What can hang from each mark
q66: q289
q364: q438 q970
q133: q970
q168: q289
q438: q289
q313: q970
q85: q66 q970
q289: q168 q970
q970: q85 q133 q364 q590

Each row was made from one small tree. The marks that hang from a mark follow it in brackets, in the order of their numbers. Every link used is in the known rows. Write each row's tree.
In the rows, 128 means zero.
Known rows
q438(q289): [124 125 120 123 123 126 116 127 161 110 135 135 123 119 119 129 126 135
 119 120 135]
q66(q289(q168 q970(q85))): [ 90 108  95 140  95 108 168 121 122 107 120 105 160 103 125 108 100 156
 108 120 116]
q66(q289(q168)): [127 123 112 139 118 125 122 142 115 107 113 108 142 123 132 130 107 142
 128 101 138]
q85(q970): [105 125 135 132 114 111 168 133 127 143 117 119 140 137 136 123 125 130
 126 137 123]
q313(q970(q364)): [123 132 132 121 123 119  95 141 114 128 115 116 105 143 114 133 125 129
 114 168  95]
q168(q289(q970(q85 q133 q364 q590))): [ 69 128 112 107 113 115 126 114 191 120 168 111 144 140 137  63 144 175
  28 163  64]
q364(q438(q289) q970(q85 q133 q590)): [111 102 137 115  84  71  85 116 221 119 164 101 135 132 157  36 143 121
  70 119 114]
q364(q438 q970): [139 113 140 124  78  97 107 147 144 140 121 106 135 125 147 116 118  96
 153 138 132]
q168(q289(q970(q85 q590))): [ 80 120 122 131 107 123 181 105 184 130 157 121 164 119 126  87 143 148
  80 165  87]
q85(q66(q289) q970(q364)): [111 134 123 127 128 110 114 132 141 126  97 121 125 168 126 108  77 151
  84 174  68]
q133(q970(q85 q364)): [ 99 128 115 124 138 102  75 120 121 139 120 125 100 144 118 110 114 140
  92 182 110]
q66(q289): [132 129 119 137 130 143  76 133 125 117 118 121 125 146 135 120 111 134
 127 119 102]
q364(q438 q970(q85(q66) q590)): [132 106 150 130  94  66 151  99 192 143 135 114 148 130 136  56 108 104
  91 175  98]
q313(q970(q85(q66) q133 q364 q590)): [108 124 143 118 140  86 115  96 172 132 150 112 109 161 115  42 131 149
  33 200  56]
q66(q289(q168 q970(q85 q133 q590))): [ 86 101 108 134 109 103 153 115 154 108 160  86 162 122 134  56 140 168
  56  98 107]
q85(q970(q133 q364 q590)): [ 94 127 137 112 127  98 120 132 160 129 144 103 131 161 145  69 157 155
  39 122  97]
q133(q970(q85 q364(q438(q289)))): [113 119 111 113 108  93  32 123 172 118 120 119  93 130 126 103 110 132
  94 204 123]
q970(q364(q438(q289))): [136 129 116 102  97 109  43 135 176  93 117 124 106 118 135 120 111 132
  98 160 128]
q85(q66(q289) q970(q590)): [116 118 144 146 134 116 156 119 165 140 121 112 146 166 124  80 113 138
  84 152  76]
q66(q289(q168 q970(q133))): [102 107 105 129 100 127 150 156 119 111 141  86 150 125 128 114 129 163
 107  97 128]
q133(q970(q85(q66(q289)) q364 q590)): [110 122 124 136 157 105  68 103 155 138 127 120 108 171 106  68 100 147
  51 197  65]
q364(q970(q85(q66))): [111 117 134 133 115  79 178 109 153 152 130 132 142 132 122  90  84 119
 113 157  97]
q289(q168 q970(q133 q364 q590)): [ 97 112 113 107 107 101 173 144 145 109 160  89 149 114 117  93 159 169
  46  97 132]
q313(q970(q133 q590)): [123 116 154 129 129 121 119 134 148 142 159  95 120 158 124  83 178 128
  92 140 100]

Write each row's tree
[103 109 118 134 108  75 154 126 147 130 136 101 150 141 138  67  81 148
  91 122 105] => q364(q970(q85(q66(q289(q168))) q133))
[ 99 126 117 120 119  93 143 144 140 120 112  97 135 156 133  94  87 174
  64 148 100] => q85(q66(q289(q168)) q970(q133 q364))
[110 123 144 107  98  89  86 136 177 121 134  91 126 156 160  63 153 141
  51 154 108] => q85(q970(q133 q364(q438) q590))
[104 106 103 122  91 111 209 146 146 107 138 111 154  81 100 146 128 151
 122 108 165] => q438(q289(q168 q970))
[ 89 104 111 123 106  84 234 110 150 130 152 106 158 105 112  87 112 165
  77 161 128] => q289(q168 q970(q85(q66) q133))
[137 119 140 118 118 112  54 144 151 136 128 100 102 145 123 101 150 117
  90 184 126] => q133(q970(q364(q438) q590))
[106 127 135 125 130  93 102 104 147 121 129 114 116 143 122  78 137 134
  63 170  76] => q313(q970(q85 q364 q590))
[115 122 121 119 108  94  46 122 138 136 112 112  95 137 133 102 111 125
 103 211 119] => q133(q970(q85 q364(q438)))
[ 98 115 113 101 114 118 114 136 189 104 169 107 128 130 113  84 161 166
  38 110  99] => q438(q289(q970(q133 q364 q590)))
[116 105 147 120  90  72  99 115 185 134 157  95 140 140 165  33 145 115
  79 128 110] => q364(q438 q970(q85 q133 q590))
[ 84 109  95 113  98  79 179 112 177  88 144 113 153  85 107  94 126 169
  39 115 128] => q438(q289(q168 q970(q85 q364 q590)))
[116 119 143 112 103  84  48 110 174 116 141  92 106 152 148  44 150 133
  52 191  78] => q313(q970(q85 q133 q364(q438) q590))
[111 114 123 136 137  91 143  98 171 110 150 106 148 140 133  41 112 166
  45 132 101] => q970(q85(q66(q289(q168))) q133 q590)
[105 114 111 116 103 101 191 138 132 108 137 100 155  99 106 118 143 156
  66 108 135] => q289(q168 q970(q364 q590))
[108 134 131 119 126  96 167 126 143 139 108 129 128 148 119 115  92 146
  85 181  95] => q85(q66 q970(q364))
[ 98 128 124 109 141  94  82  97 169 109 157 118 120 147 146  46 141 159
  25 130  87] => q970(q85 q133 q364 q590)
[ 85 134 110 103 104 138 121 149 160 125 153 112 133 141 128 121 134 170
  80 165  84] => q168(q289(q970(q133 q364)))
[109 105 122 130 101 110 229 136 135 121 145  97 170  94 106 120 155 143
  99  99 150] => q289(q168 q970(q590))
[ 79 122 118 121 112 120 191 104 186 145 162 125 150 135 121  83 112 165
  82 209  76] => q168(q289(q970(q85(q66) q133)))
[100 123 126 127 144  98  90 109 143 138 137 119 110 148 116  84 138 137
  62 169 104] => q133(q970(q85 q364 q590))
[117 123 129 105 114  87  45 101 185 105 147 105 115 142 161  39 138 143
  35 160  97] => q970(q85 q133 q364(q438) q590)
[108 119 135 102  96  88  72 138 210 108 143  97 120 147 153  60 150 147
  45 146 110] => q85(q970(q133 q364(q438(q289)) q590))
[131 125 133 113 118  80  97  89 190 115 125 126 122 130 134  55 103 134
  47 201  90] => q970(q85(q66) q364(q438) q590)
[115  99 109 109  62 102 153 154 172 103 148  88 144  91 127 115 141 150
 111 129 170] => q364(q438(q289(q168 q970(q133))))
[121 111 134 126  78  76 112 119 154 134 120 112 138 121 155  89 103 102
 130 153 122] => q364(q438 q970(q85))
[103 115 147 132 128 102 118 105 157 136 160 102 122 155 133  52 162 133
  73 151  89] => q313(q970(q85 q133 q590))
[117 116 110 109  95  66  99 106 197  75 125 111 134  92 140  72 118 148
  47 142 144] => q970(q85 q364(q438(q289(q168))) q590)
[ 80 125 111 129 100 128 177 112 161 130 141 127 155 115 127 120 117 150
 113 177  91] => q168(q289(q970(q85)))
